Each row was made from one path, in order. Every step used is in the known rows, and no mark comes twice. Write each row's path.
(in the rows, 128 means zero)
Known rows
G, K, C: [ 99 132 123 122 157 132 133 116 128 122 154 136 157 111 111 146 107 108
 120 138 108 136 155]
X, C: [138 129 122 128 119 147 127 128 147 141 112 123 102 146 130  94 131 138
 102 134 144 128 112]
T, C, X, G: [126 157 124 130 117 129 109 136 168 134 156 143 102 103 155 151 158 130
 104  68 137 115 134]
E, K, C, X, G, M: [111 149 156 131 147  94 120 126 117 126 148 105 122  89 173 173 113  84
 136  88 154 113 141]
G, X: [155 117 123 103 117 126 156 131 116 125 121 138 137 105  97 112 143 151
 123 131 129 119 122]
C, K, G: [ 82 122 112 109 132 102 143 138  88 139  83 103 139 137 146  85 138 197
 128 144 129 115 140]
X, C, K: [115 129 121 139 127 145 133 148 119 155  93 110 106 146 139  96 132 196
 108 146 150 119 130]
M, G: [159 135 155 115 129 128 128 129 109 140 132 130 143 124 111 152 127 101
 106 118 129 149 118]
L, C: [134 118 114 108 152 129 142 119 151 133 127 133 120 158 122 127 114 143
 147 142 115 114 115]
T, C, X: [126 167 118 136 117 126 119 117 176 123 120 138 112 124 149 127 156 142
 108  61 137 109 128]
C, K: [107 129 126 139 136 128 131 147 105 141 109 113 133 126 138 129 130 187
 132 139 134 116 145]
G, X, C, K, E: [115  81 117 107  97 127 164 152  62 136  86 125 108 123 106  46 159 225
  95 162 159 111 130]
M, G, K: [150 121 158 110 158 140 130 120 125 143 146 130 157 118  98 136 111  74
  83 128 104 163 118]
T, C, X, G, M: [109 150 132 122 124 104  80 141 154 142 139 129 117 113 173 149 132  88
  92  63 146  96 130]
G, K, E: [ 92  76 130 119 135 123 133 119  94 113 144 134 131 124 113  79 123 102
  96 154 117 146 135]
L, G: [110 159 129 123 126 133 124 156 107 138 143 124 130 106 148 137 124 148
 132 148 105 140 137]
T, C: [103 134 118 156 102 131 110 141 148 136 127 138 125 128 127 110 142 141
 107  97 137 117 136]
L, G, X, C, K, E: [ 95 111 118 108  94 130 159 181  36 146 101 122 108 104 124  54 153 245
  97 184 137 121 139]
L, C, X: [157 152 114  87 166 124 153  95 182 120 120 134 105 153 143 145 126 142
 147 112 115 109 111]
E, K, C, X, G: [128 156 152 137 140 119 147 121 133 117 164 119 107  78 153 174 142 122
 146  93 146 132 145]
M, G, K, C: [131 140 150 108 158 132 134 116 114 131 160 137 172 106  92 172 105  81
  99 127 105 158 143]
L, C, X, G: [158 141 121  77 166 123 141 115 171 131 154 138  96 133 153 167 127 126
 144 113 116 113 117]

Write each row's path
[123  84 158 103 139 126 133 119  76 126 147 137 148 119  97 100 123  75
  73 142 115 167 125]	M, G, K, E
[143  88 144  96  99 127 163 150  43 147  91 129 120 118  90  69 161 200
  72 153 159 130 119]	M, G, X, C, K, E
[161 117 116 102 108 144 156 133 130 138 104 136 111 121  99  75 146 161
 100 137 142 116 103]	G, X, C
[ 92 122 108 109 122 119 142 139 106 150  67 101 111 154 144  51 142 205
 102 150 145 115 124]	X, C, K, G
[122  88 124  69 175 121 147 103 139 117 170 145 100 128 136 117 123 105
 113 138 105 133 124]	L, C, X, G, K, E
[118 141 128 125 144 138 110 125 181 136 170 143 115  96 143 135 142 102
  84  75 116 132 132]	T, C, X, G, K
[132 142 141  94 149  99  98 129 135 134 140 120 124 114 176 167 117  77
 113  93 139 107 124]	C, X, G, M
[137 148 123  97 114 129 150 161  90 135 136 135 139  84 116 121 137 175
 127 149 102 129 128]	L, G, X
[129 166 142 145 138 118 157 104 137 108 131 113 114  98 144 153 142 139
 151  87 147 128 138]	E, K, C, X
[115  98 139  89 148 119 131 113 115 114 170 139 109  98 143 118 141  87
  94 123 117 144 135]	C, X, G, K, E
[ 82 162 125 118 155 133 130 144 104 130 171 132 159  89 129 155 103 128
 125 158  82 147 163]	L, G, K, C
[100 119 131 118 159 132 124 131 121 132 191 139 148  89 121 174 107  91
 117 143 105 141 161]	X, G, K, C
[ 79  92 130 134 118 111 136 145  54 128 109 117 122 130 135  99 141 187
 125 156 145 120 155]	C, K, E
[112 161 134  95 152  89 102 125 125 127 154 126 139 101 171 203 114  83
 127  94 138  99 149]	K, C, X, G, M
[185 122 149  90 119 125 155 131  97 137 125 139 152 101  81 135 143 128
 103 118 126 138 109]	M, G, X
[ 86 113 119  94 130  74 113 124  96 132  86 105 150 149 152  84 108 100
 110 124 135 105 116]	K, G, M
[140  94 125 114  98 119 184 126 111 134  74 105 100 119 107   4 157 173
  98 131 154 126  87]	E, K, G, X, C
[152 172 150  86 172 127 143  93 142 121 152 137 160 100 113 186 121  78
 101  93 108 150 138]	M, G, K, C, X
[124 164 123 100 167 126 141  93 158 109 149 135 143 106 131 167 121 106
 122 106 109 131 149]	G, K, C, X
[104 145 132 121 151 144 122 150 117 141 159 126 145 101 136 118 104 119
 108 154  81 157 136]	L, G, K
[194 122 144  87 113 143 154 134 117 150 109 137 127 116  82  97 145 138
  76 127 141 136  93]	M, G, X, C
[ 74 114 113 106 129  95 117 145  90 160  51  87 131 165 164  55 116 170
  88 145 155  95 121]	X, C, K, G, M
[151 125 123  71 192 135 142 104 186 133 169 140 111 127 139 150 111  97
 124 125  93 129 115]	L, C, X, G, K
[ 91 108 129 119 122 123 115 126 134 121 171 150 104  99 141  99 152 102
  72  93 125 133 142]	T, C, X, G, K, E
